Known rows, with every way that one mark hangs from another
Q_697{Q_425}: [ 0.304 -0.259  0.923  1.133  4.774  3.313  1.778 -1.252  2.316  1.117
  1.720  2.098  0.819 -0.161 -0.459 -0.237 -0.263  1.827 -3.253  0.726
  1.445  4.468  2.797 -0.929  0.195  0.097  5.375 -4.798]
Q_425{Q_697}: [ 1.720 -0.603 -0.841  3.198  3.590  2.599 -2.528  0.741  0.774 -0.166
  3.398  3.125  0.486  0.700 -0.221 -0.694 -2.239  1.959 -3.871  2.425
  2.876  2.044  0.886 -0.545  2.502 -1.235  3.871 -2.840]
Q_698{Q_467{Q_160 Q_268 Q_603}}: [ 0.027  2.335 -0.161 -0.962 -0.022 -2.683  1.253  0.949 -0.248 -2.159
  0.656 -0.197 -1.765 -0.444 -0.486 -2.042 -0.646  0.330 -2.880 -1.161
  1.148 -1.739  1.564  0.482  0.521 -0.550 -0.311  0.775]
Q_765{Q_467{Q_160 Q_268 Q_425{Q_697} Q_698}}: [-2.463 -2.347 -0.927  1.265 -2.271 -1.370 -3.317  1.700 -2.297 -1.565
  0.051 -2.209 -0.514 -1.310 -1.447 -0.939  1.788  0.280  1.613 -1.180
  1.596 -0.431  0.433 -2.439 -2.751 -0.215 -1.557  4.029]
Q_765{Q_467}: [ 1.130 -0.151  1.950 -0.090  3.483  3.461 -0.123  0.635  1.650 -0.986
  0.969  2.191  0.412 -1.112 -0.926 -0.587 -1.442  2.130 -4.478  0.742
  0.550  4.363  1.806 -2.079 -0.177 -0.101  4.379 -2.771]
Q_698{Q_467{Q_268 Q_425{Q_697} Q_603 Q_765}}: [-0.997 -2.034  0.550  0.657 -3.382 -1.705 -3.653 -1.059 -1.025 -1.490
  0.456  0.550 -0.603  0.736 -0.978 -2.431  0.062 -1.165  1.695  0.336
  1.058 -2.248 -0.121 -0.387  0.240 -2.044 -2.645  3.432]
Q_603{Q_467{Q_268 Q_698 Q_765}}: [ 0.276  0.446 -1.915 -0.724  0.546  1.751  0.593 -1.421 -0.441  5.087
  0.703  0.845  2.989  0.919 -1.080  0.516  0.235 -0.718  2.324 -1.192
 -0.986  2.597  0.403 -0.424 -0.279 -1.649 -0.700 -3.336]
Q_467{Q_160 Q_425 Q_603 Q_698}: [ 0.457  0.639  1.928 -1.210 -0.231 -1.296  2.290  0.650 -1.032 -0.598
 -0.334 -1.393 -0.514 -0.650  3.250  1.669  0.865  1.018 -1.369 -0.570
 -0.407 -1.710 -0.466  1.745 -2.138  3.179 -0.424  0.465]
Q_268{Q_467{Q_160 Q_425{Q_697} Q_603 Q_765}}: [-0.586  0.611 -0.967 -0.634 -0.688 -3.516  1.044  1.173  1.073 -2.499
 -1.192  0.406 -1.965  0.074  0.627  1.869 -0.386 -1.987  0.597  2.413
 -1.452 -4.210 -2.541  1.592  3.279 -0.938 -1.986  2.909]
Q_698{Q_467{Q_603 Q_765}}: [ 1.821  1.490  1.605 -1.672  0.433 -0.765  1.951 -0.633  0.791  0.288
  1.416  2.533  0.358  0.793  0.429 -0.766 -1.371 -1.208 -3.624  0.811
 -0.791 -0.559 -0.211  1.382  0.575 -1.694  1.461 -1.837]
Q_268{Q_467{Q_603}}: [ 1.240  1.438  2.130 -0.109  3.346  0.996  3.295  1.499  3.968 -2.872
 -0.559  0.985 -0.558 -1.249  0.157 -0.273 -2.062  1.520 -3.046  1.545
 -0.928  1.923 -0.234  1.673  3.773  1.957  3.577 -2.195]
Q_698{Q_467}: [ 2.522  1.132  2.069  0.390  2.931  2.579 -0.076 -0.685  0.933  0.788
  2.226  1.682 -0.079  0.927 -0.037 -1.288 -1.632  1.228 -3.817  0.693
  1.642  2.721  1.477  1.030  0.660  0.096  4.452 -3.550]
Q_765{Q_467{Q_268 Q_603}}: [-0.906 -0.679  1.710 -0.528  0.759  0.400 -0.114  1.166  1.416 -3.750
 -0.529  0.999  0.054 -2.526 -1.470 -2.773 -1.019  2.048 -2.925 -0.680
  0.235  2.778  2.290 -2.571 -0.031 -0.307  1.211  0.150]
Q_467{Q_603}: [ 2.019  0.773  1.701  0.214  3.218  1.450  1.436  0.552  1.689 -1.492
  1.249  2.298  0.356 -0.462  1.359 -0.436 -1.971  2.112 -4.880  1.082
  0.707  1.736  1.197  0.430  1.535  0.858  3.001 -3.172]
Q_603{Q_467{Q_268 Q_425{Q_697} Q_698 Q_765}}: [-0.755 -2.126 -1.675  0.776 -1.222  0.987 -3.670 -1.435 -1.858  3.946
  0.794  0.243  2.316  1.140 -0.533  0.781  1.129 -0.851  4.908 -0.221
  0.529  1.220  0.037 -0.367 -0.484 -1.431 -3.049  0.071]
Q_268{Q_467}: [ 1.806  1.097  1.130  1.089  4.103  3.302  1.908  0.598  3.569 -1.168
 -0.369  0.688 -0.355 -0.288 -0.681  0.159 -2.266  1.419 -1.995  1.739
 -0.258  3.421 -0.215  0.845  3.148  1.657  4.925 -3.590]
Q_603{Q_467{Q_268 Q_765}}: [ 0.901  0.796 -2.036 -0.665  2.314  2.716 -0.572 -1.976  0.611  3.595
 -0.017  2.683  1.850  1.195 -1.264  0.349 -0.866 -0.108  1.082 -0.057
 -0.692  3.259  1.664 -1.356  1.630 -2.707 -0.366 -3.546]
Q_603{Q_467{Q_160 Q_268 Q_425 Q_698 Q_765}}: [-0.652  0.651 -1.782 -1.890 -1.315  0.021 -0.081 -1.840 -2.281  4.456
 -1.495 -1.141  1.049  1.092  0.359  2.364  1.988 -1.522  4.597 -1.754
 -1.601 -0.353  0.147 -0.005 -1.925 -0.190 -3.793 -0.048]

Rows
[-1.719 -0.093 -1.048 -1.190 -3.884 -2.569  1.355 -0.450 -1.595 -0.077
 -2.177 -1.932 -0.039  0.076  0.909  0.849  1.917 -1.579  2.401 -1.486
 -1.740 -3.677 -1.726 -0.475 -2.508  0.564 -3.645  2.676] | Q_467{Q_160 Q_268 Q_425 Q_603 Q_698 Q_765}
[-0.043 -0.847  0.010 -0.844 -0.909  2.542 -1.324 -2.657 -1.102  4.669
 -1.220 -0.528  2.276  1.020  0.106  1.305  1.370 -0.685  4.968 -1.485
 -1.164  2.461  0.306 -0.364 -1.941  0.247 -2.047 -1.465] | Q_603{Q_467{Q_268 Q_425 Q_698 Q_765}}
[-2.599 -3.498  1.733  0.935 -2.762 -1.173 -3.200  1.862 -0.959 -3.176
  0.138 -1.442  0.609 -2.528 -1.068 -2.233  0.950  1.262  1.041 -1.217
  1.511  0.672  0.560 -1.700 -2.417  0.882 -1.625  4.122] | Q_765{Q_467{Q_268 Q_425{Q_697} Q_603 Q_698}}
[ 0.429  0.396  1.540  0.116  0.292 -0.051 -0.111 -0.077  0.690 -2.018
  0.673  0.294 -0.741 -0.641 -0.796 -3.221 -1.230  1.249 -2.446 -0.895
  1.254  1.089  1.777  0.329  0.552  0.161  1.290 -0.460] | Q_698{Q_467{Q_268 Q_603}}
[-0.836  1.252  0.749 -2.347 -1.955 -2.778  4.654  0.893  0.849 -0.439
 -2.633 -2.326 -0.724 -0.456  1.725  2.627  1.034 -2.492  1.768 -0.070
 -3.654 -3.388 -3.484  2.551 -0.075  1.862 -1.586  1.744] | Q_268{Q_467{Q_160 Q_425 Q_603 Q_698 Q_765}}
[-0.738 -0.526 -1.091 -0.310 -2.226 -3.713  0.416  1.000 -1.890  0.435
  1.236 -0.091  0.061  0.494  1.864  1.982  1.169 -1.742 -0.070  0.783
 -0.426 -4.648 -2.446  0.956 -1.154 -0.799 -2.734  2.542] | Q_467{Q_160 Q_425{Q_697} Q_603 Q_698 Q_765}
[-0.619 -0.345 -2.189  0.602  0.280 -0.491 -3.092  0.293 -2.560  2.506
  1.041 -1.155  0.340  0.116  0.197  0.922  1.270  0.895  3.281 -0.796
  1.876  0.320  1.550  0.255 -0.357  0.215 -2.975  1.020] | Q_603{Q_467{Q_160 Q_268 Q_425{Q_697} Q_698}}
[ 0.087  1.497 -3.903  0.343 -0.029  0.111  0.646 -0.826  0.034  0.793
 -0.522  0.906 -0.272  1.286 -1.522  0.270 -0.390 -0.977 -0.500 -0.017
 -0.629 -1.562 -0.010 -2.104  0.609 -2.911 -0.303 -0.807] | Q_467{Q_160 Q_268 Q_765}
[ 0.274 -1.808  1.179  2.637  0.532  1.919 -1.015  1.155  1.116 -0.435
  0.128 -1.661 -0.027 -0.231 -0.033  0.331 -0.210  0.385  1.887  1.333
  0.742  1.499 -1.756  1.840  1.088  2.610  2.147  0.288] | Q_268{Q_467{Q_425{Q_697} Q_698}}
[-0.098 -0.362  2.763 -1.332 -1.659 -0.350  3.511 -0.209  1.812 -0.391
 -2.566 -1.426  0.668 -0.485  1.194  1.451  0.380 -1.801  2.205  0.352
 -3.178 -0.737 -3.263  2.192 -0.015  2.573  0.168  0.367] | Q_268{Q_467{Q_425 Q_603 Q_698 Q_765}}
[ 0.257 -1.641 -0.155  1.913  2.342  3.032 -5.556 -0.981 -0.734  1.052
  0.425  1.464  0.491  0.122 -0.680 -0.509 -0.211  2.322  2.578  0.575
  2.686  3.375  3.160 -0.880  1.780 -0.057 -0.934 -0.670] | Q_603{Q_467{Q_268 Q_425{Q_697}}}
[ 0.905  1.475  1.321 -0.159  2.267  1.453  1.468  0.091  1.835 -1.621
 -2.792 -1.162 -2.433 -0.232  0.643  1.764 -0.437  0.792  0.305  1.011
 -1.090  0.223 -0.215  1.198  1.782  2.988  1.956 -0.403] | Q_268{Q_467{Q_160 Q_425}}
[-0.329 -1.019  0.328  0.482  1.378 -0.060 -3.198  1.357 -0.857 -2.161
  0.717  0.772 -1.458 -0.877 -0.186  0.588  0.234  1.161 -2.146  1.127
  1.533  0.073  1.535 -1.639 -0.376 -0.585  0.603  2.012] | Q_765{Q_467{Q_160 Q_425{Q_697}}}
[ 1.008  2.410 -1.342 -1.738  1.095 -2.178  3.402  0.343  0.493 -0.143
  0.842  2.379 -0.258  0.713  1.236  1.607 -0.875 -0.949 -3.960  1.158
 -1.633 -2.850 -0.694  0.182  0.987 -2.055 -0.070 -1.290] | Q_467{Q_160 Q_603 Q_765}
[ 0.732  1.828 -1.155  0.265  0.757 -0.336 -0.226 -0.086 -0.543 -0.351
  0.729 -0.449 -1.665  0.653 -1.301 -1.913 -0.757  0.374 -1.816 -0.941
  1.527 -0.053  1.798 -0.356  0.220 -0.790  1.216 -0.519] | Q_698{Q_467{Q_160 Q_268}}
[ 0.379 -1.052  2.461 -1.139 -1.642  0.313  1.441 -1.024 -0.233  0.977
 -0.561 -0.134  1.376  0.255  2.459  1.347  0.959 -0.727  0.589 -0.126
 -1.877 -0.644 -1.984  0.934 -2.245  1.481 -0.254 -0.452] | Q_467{Q_425 Q_603 Q_698 Q_765}
[-0.317 -2.095 -0.519  1.993 -2.591  0.638 -5.072 -2.061 -1.131  0.111
  0.492  0.487 -0.504  1.654 -2.091 -2.042  0.015 -1.050  2.891  0.562
  1.452 -0.890  0.013 -0.916 -0.159 -2.490 -1.069  2.229] | Q_698{Q_467{Q_268 Q_425{Q_697} Q_765}}
[ 0.769  0.286 -0.802  0.356 -0.740  1.347 -0.796 -1.906  0.384  1.228
  0.393  0.953  0.153  1.475 -2.244 -2.051 -0.896 -1.249 -0.061 -0.344
  0.046  0.677  0.348 -1.250 -0.081 -2.777  1.176 -1.357] | Q_698{Q_467{Q_268 Q_765}}
[-1.647 -1.604 -3.669  1.761 -3.552 -1.643 -2.463 -0.302 -2.334  1.225
  0.090 -1.498  0.123  1.286 -0.980  0.416  1.401 -1.809  3.664 -0.261
  0.599 -3.416 -1.986 -1.512 -1.574 -1.962 -2.861  3.031] | Q_467{Q_160 Q_268 Q_425{Q_697} Q_698 Q_765}
[ 0.977 -1.364  1.414  0.262 -0.940  2.771  0.090 -2.080 -0.388  2.585
 -0.480 -0.332  1.656  1.284  1.444  1.694  0.671 -0.719  1.490  0.190
 -1.225  0.818 -1.832  0.074 -2.634  0.988  1.174 -1.661] | Q_467{Q_425 Q_698 Q_765}
[ 0.269  2.476  0.171 -1.365  1.138 -2.595  5.688  2.822  2.070 -1.501
 -0.217 -1.545 -0.604 -1.315  1.182  1.383 -0.494 -0.318 -2.289  0.274
 -1.591 -1.194 -1.821  2.960  1.455  2.229  1.370 -0.642] | Q_268{Q_467{Q_160 Q_603 Q_698}}
[-1.088  1.051 -2.924 -0.844 -2.532 -3.149  3.205  0.836 -0.773  0.423
 -0.032 -0.759  0.531  0.104  0.103  0.140  0.566 -1.750 -0.394 -1.393
 -1.578 -3.227 -1.673 -0.633 -1.242 -1.528 -2.046  0.931] | Q_467{Q_160 Q_268 Q_603 Q_698 Q_765}
[ 0.015  1.776 -1.308 -0.041  1.029 -1.388  1.401  1.197  0.512 -2.546
 -0.231  0.479 -1.204 -0.903  0.060 -1.036 -0.868  1.182 -2.924 -0.444
  0.769 -1.045  1.389 -0.818  1.187 -0.112 -0.096  0.033] | Q_467{Q_160 Q_268 Q_603}
[-0.719 -0.319 -1.968  0.560 -1.589 -1.906  0.720  0.927 -0.052  0.867
 -0.533 -1.761 -0.620  1.066  0.006  2.381  0.722 -2.654  2.883  1.423
 -1.344 -3.060 -3.530  1.527  0.755 -0.376 -1.035  2.078] | Q_268{Q_467{Q_160 Q_425{Q_697} Q_698 Q_765}}
[-2.503 -0.890  1.752 -1.400 -2.763 -2.262  0.635  1.546 -1.303 -2.815
 -2.276 -3.012 -0.629 -2.678  0.289 -0.762  1.979  0.691  0.421 -2.449
 -0.732 -0.514  0.737 -1.364 -3.732  2.113 -2.145  3.775] | Q_765{Q_467{Q_160 Q_268 Q_425 Q_603 Q_698}}
[ 0.331 -0.834  1.441  0.253  0.973  3.373 -1.818 -1.600 -1.026  3.268
 -0.977 -1.227  1.587 -0.287  0.666  0.446  0.952  1.636  3.686 -1.974
  0.705  4.285  1.957  0.166 -1.537  2.536 -0.519 -1.953] | Q_603{Q_467{Q_268 Q_425 Q_698}}
[-0.999 -0.179  0.115  0.499 -1.867 -3.503 -3.091  0.858 -1.892 -3.089
  0.715 -0.786 -2.507 -0.366 -0.244 -2.234  0.146  0.414  0.039 -0.064
  2.603 -3.466  1.397  0.788  0.442 -0.233 -2.608  4.233] | Q_698{Q_467{Q_160 Q_268 Q_425{Q_697} Q_603}}
